What can hang from each mark:
P: T
W: T X
N: A P Q
E: T X
X: W
T: A P Q
Q: X

Every row comes from one small tree of marks. Brackets hold a mark, then the marks that hang from it, in alphabetical order. Every link used is in the known rows. Which tree was each row made from?
Known rows:
{E X}: [-1.23 -0.82 -0.72 -2.06 -1.18  0.26 -1.31 -0.81  0.34 -0.17  0.44 -0.19
 -2.62 -1.47 -0.61  0.86  0.03  3.02 -3.09]
{Q {X {W {T A}}}}: [ 0.40 -0.29 -0.02  0.98 -2.64  0.03  0.79  0.25 -0.97  0.56  0.66 -0.80
 -0.91  1.71  1.21 -1.73  0.53  1.25 -0.41]
{N Q}: [ 1.91 -0.88 -4.45 -4.88  0.00 -0.10 -0.53 -0.17  0.09  0.29 -0.51  0.05
 -0.41 -1.49 -0.65  0.84 -0.91  0.85 -1.76]
{N {P {T A {Q {X W}}}}}: [ 0.00  0.35  6.65  0.15  1.33  0.23 -0.33 -0.37 -0.86  0.90 -0.49  0.42
  0.04 -0.64 -0.22 -2.02 -0.31 -0.44  0.56]
{Q {X {W {T P}}}}: [ 0.18 -0.17 -0.60  1.03 -2.64 -0.04  0.52  0.46 -1.18 -0.11  0.60 -0.49
 -1.07 -0.13  1.22 -1.59  0.58  1.30 -0.26]
{N A {P T} {Q {X W}}}: [ 1.83  0.45  0.92 -2.89  3.38 -0.06 -0.69 -1.00 -2.03  1.47 -0.40 -0.38
 -0.97 -4.28 -3.82 -3.39 -0.81  0.21  6.10]
{P {T A {Q X}}}: [ 0.98  0.67 -0.45  3.28 -0.46  0.29  0.65  0.13 -1.01  0.41  0.39 -0.18
  1.73 -0.92  0.98 -0.02  0.88  0.31 -1.50]
{E {T A}}: [-1.56 -0.01 -2.14  1.62 -1.73  0.39 -0.87  0.75  1.81 -0.25  1.06 -0.27
 -1.18  2.23  0.17  2.05  0.16  0.21 -3.27]
{E {T Q} X}: [-4.14  0.38  2.61  2.70 -1.46  0.28 -2.16  0.20  0.42 -1.07  1.76 -0.17
 -2.15 -1.17 -1.15  0.43  0.25  0.98 -1.23]
{W T X}: [-0.97 -0.77 -0.30 -0.23  0.02 -1.57  0.85  0.45  1.17 -1.24  0.99 -0.26
  1.38  2.44 -0.20  3.83  3.39  3.41  2.73]
{P T}: [ 2.45 -0.85 -2.52 -0.04 -1.26  0.36 -0.35  0.33 -1.15  0.77  0.19 -0.19
 -0.43 -2.58  0.08  1.27  0.95  2.19 -3.09]
{N A P Q}: [ 1.07 -0.07  0.36 -6.68  4.18 -0.34 -0.98 -1.01  0.91  0.71 -1.08  0.29
 -1.15 -3.05 -3.76  0.03 -1.88  0.10  3.35]
{E {X W}}: [-1.14 -1.17  0.26 -1.95 -1.27  0.71 -1.39 -0.88 -0.24  0.29 -0.16 -0.22
 -3.05  0.30 -0.37 -1.14 -0.85  0.60 -1.84]
{X {W T}}: [ 0.63 -1.50  0.32 -0.54 -1.60  0.24  0.19  0.54  0.23  0.51 -0.51 -0.14
 -1.04  3.38  0.81  0.22 -0.54 -1.48 -0.52]
{P {T {Q {X W}}}}: [ 1.71 -0.05  1.21  1.87 -1.35  0.41  0.09  0.47 -2.33  0.69  0.26 -0.27
  0.49 -2.78  0.69 -1.16  0.63  0.58 -1.04]
{P {T A}}: [ 1.80 -0.33 -3.53  1.39 -0.40  0.48  0.19 -0.02 -0.16  0.72 -0.02 -0.12
  0.65  0.02  0.48  1.55  0.79  0.80 -2.86]
{T A Q}: [-0.62  0.48  0.92 -0.07  0.51  0.25  0.71 -0.06  2.04 -0.32 -0.81  0.49
  1.87  2.77  1.84  1.63 -1.22 -2.36 -3.16]
{Q {X W}}: [ 1.28 -0.68  0.19 -1.72 -3.23  0.39  0.06  0.18 -1.70  0.94  0.29 -0.84
 -2.11 -0.78  1.16 -2.67 -0.17  2.04 -2.10]

Write each row's tree:
[-2.30  1.91 -0.97  3.12  0.69  0.33  0.92 -0.07  1.20 -1.95 -0.87  0.90
  2.36  1.29  2.89 -0.90 -1.11 -4.39 -0.93]	{T A P {Q {X W}}}
[ 1.01  0.27 -0.73  2.37  0.21  0.39  0.40  0.14 -0.12  0.30 -0.20  0.19
  1.88 -0.10  0.86  1.26  0.35 -0.87 -2.04]	{P {T A Q}}
[ 1.82  0.72  0.16 -3.00  3.39 -0.36 -0.61 -0.97 -1.61  1.14  0.05 -0.34
 -0.64 -5.48 -4.01 -1.98 -0.17  1.90  5.34]	{N A {P T} {Q X}}
[-2.77  0.51 -3.51  2.60  1.80 -1.53  1.34  0.12  2.76 -2.76  0.48  0.52
  3.12  4.04  0.69  4.51  3.20  0.57  3.36]	{W {T A P} X}
[ 1.55 -0.32  1.84 -3.40  2.44 -0.24 -1.12 -0.58 -1.22  0.92 -0.55  0.52
 -0.31 -3.34 -2.30 -1.06 -0.36  0.94  1.76]	{N {P T} Q}
[-1.72  0.89  0.09  3.74 -0.53 -0.90  1.04  0.95  0.78 -2.13  0.73  0.57
  1.94 -0.47  1.32  2.44  1.24  0.12  0.46]	{W {T P {Q X}}}
[-0.62 -0.57 -1.89  1.46 -0.36  0.27  0.54  0.29  1.29 -0.57 -0.87  0.38
  0.24  4.52  1.43  0.67 -0.67 -3.45  0.02]	{X {W {T A P}}}
[-2.75  1.22 -0.01  3.39 -1.70  0.03 -0.99  1.28  0.42 -1.91  1.29  0.30
 -0.32 -2.47  0.76  0.59  0.38 -0.20 -1.79]	{E {T P {Q X}}}
[-1.28  0.67  1.13  3.91 -0.55 -0.72  1.60  0.53  1.25 -0.76  0.85 -0.06
  2.28  3.31  1.23  2.26  1.10  0.07  0.37]	{W {T A {Q X}}}
[-0.80  1.06  1.28  1.09 -0.46  0.08  1.06 -0.07  0.80 -0.21  0.03 -0.01
  1.68  1.60  1.99 -0.11 -0.48 -0.65 -2.24]	{T A {Q X}}
[ 0.66  0.12  2.91 -4.73  1.14 -0.53 -0.78 -0.70 -1.22  0.71 -0.03  0.12
 -1.16 -3.31 -1.71 -2.48 -0.53  2.50  1.44]	{N P {Q X}}
[ 0.42 -0.18  3.89 -1.15  1.38  0.14 -0.55 -0.44  0.08  0.89 -0.48  0.47
 -0.55 -0.83 -0.68  0.02  0.10  1.12 -1.07]	{N {P {T A}}}
[ 1.07  0.49  0.14  3.34 -0.52  0.50  0.57  0.10 -1.31  0.59  0.07 -0.19
  1.53 -0.06  1.12 -0.94  0.47 -0.86 -0.90]	{P {T A {Q {X W}}}}
[ 2.26 -0.11 -5.35 -4.39  0.89  0.07 -0.07 -0.57 -0.66  0.85 -0.33 -0.83
 -1.11 -2.39 -2.17 -1.49 -1.35  0.17  2.82]	{N A {Q {X W}}}
[-1.08 -0.15  0.07  2.16  0.14  0.23  0.67  0.40  1.27 -0.84 -1.02  0.61
  1.10  4.42  1.72  0.39 -0.98 -4.62  0.49]	{X {W {T A P Q}}}
[-0.31 -0.69  1.62  1.14 -0.52  0.28  0.73  0.38  0.90  0.13 -0.77  0.14
  0.57  5.16  1.37  0.05 -0.94 -3.60  0.21]	{X {W {T A Q}}}
[-0.13 -0.94 -1.18  0.39 -0.91  0.20  0.17  0.57  0.60 -0.53 -0.74  0.34
 -0.52  2.66  1.15  0.49 -0.52 -2.44 -0.27]	{X {W {T P}}}
[ 0.62  0.35  1.75 -3.95  3.22 -0.49 -0.37 -0.87 -0.57  0.90 -0.39 -0.28
 -1.16 -2.17 -3.53 -2.46 -1.19  0.05  6.27]	{N A P {Q {X {W T}}}}
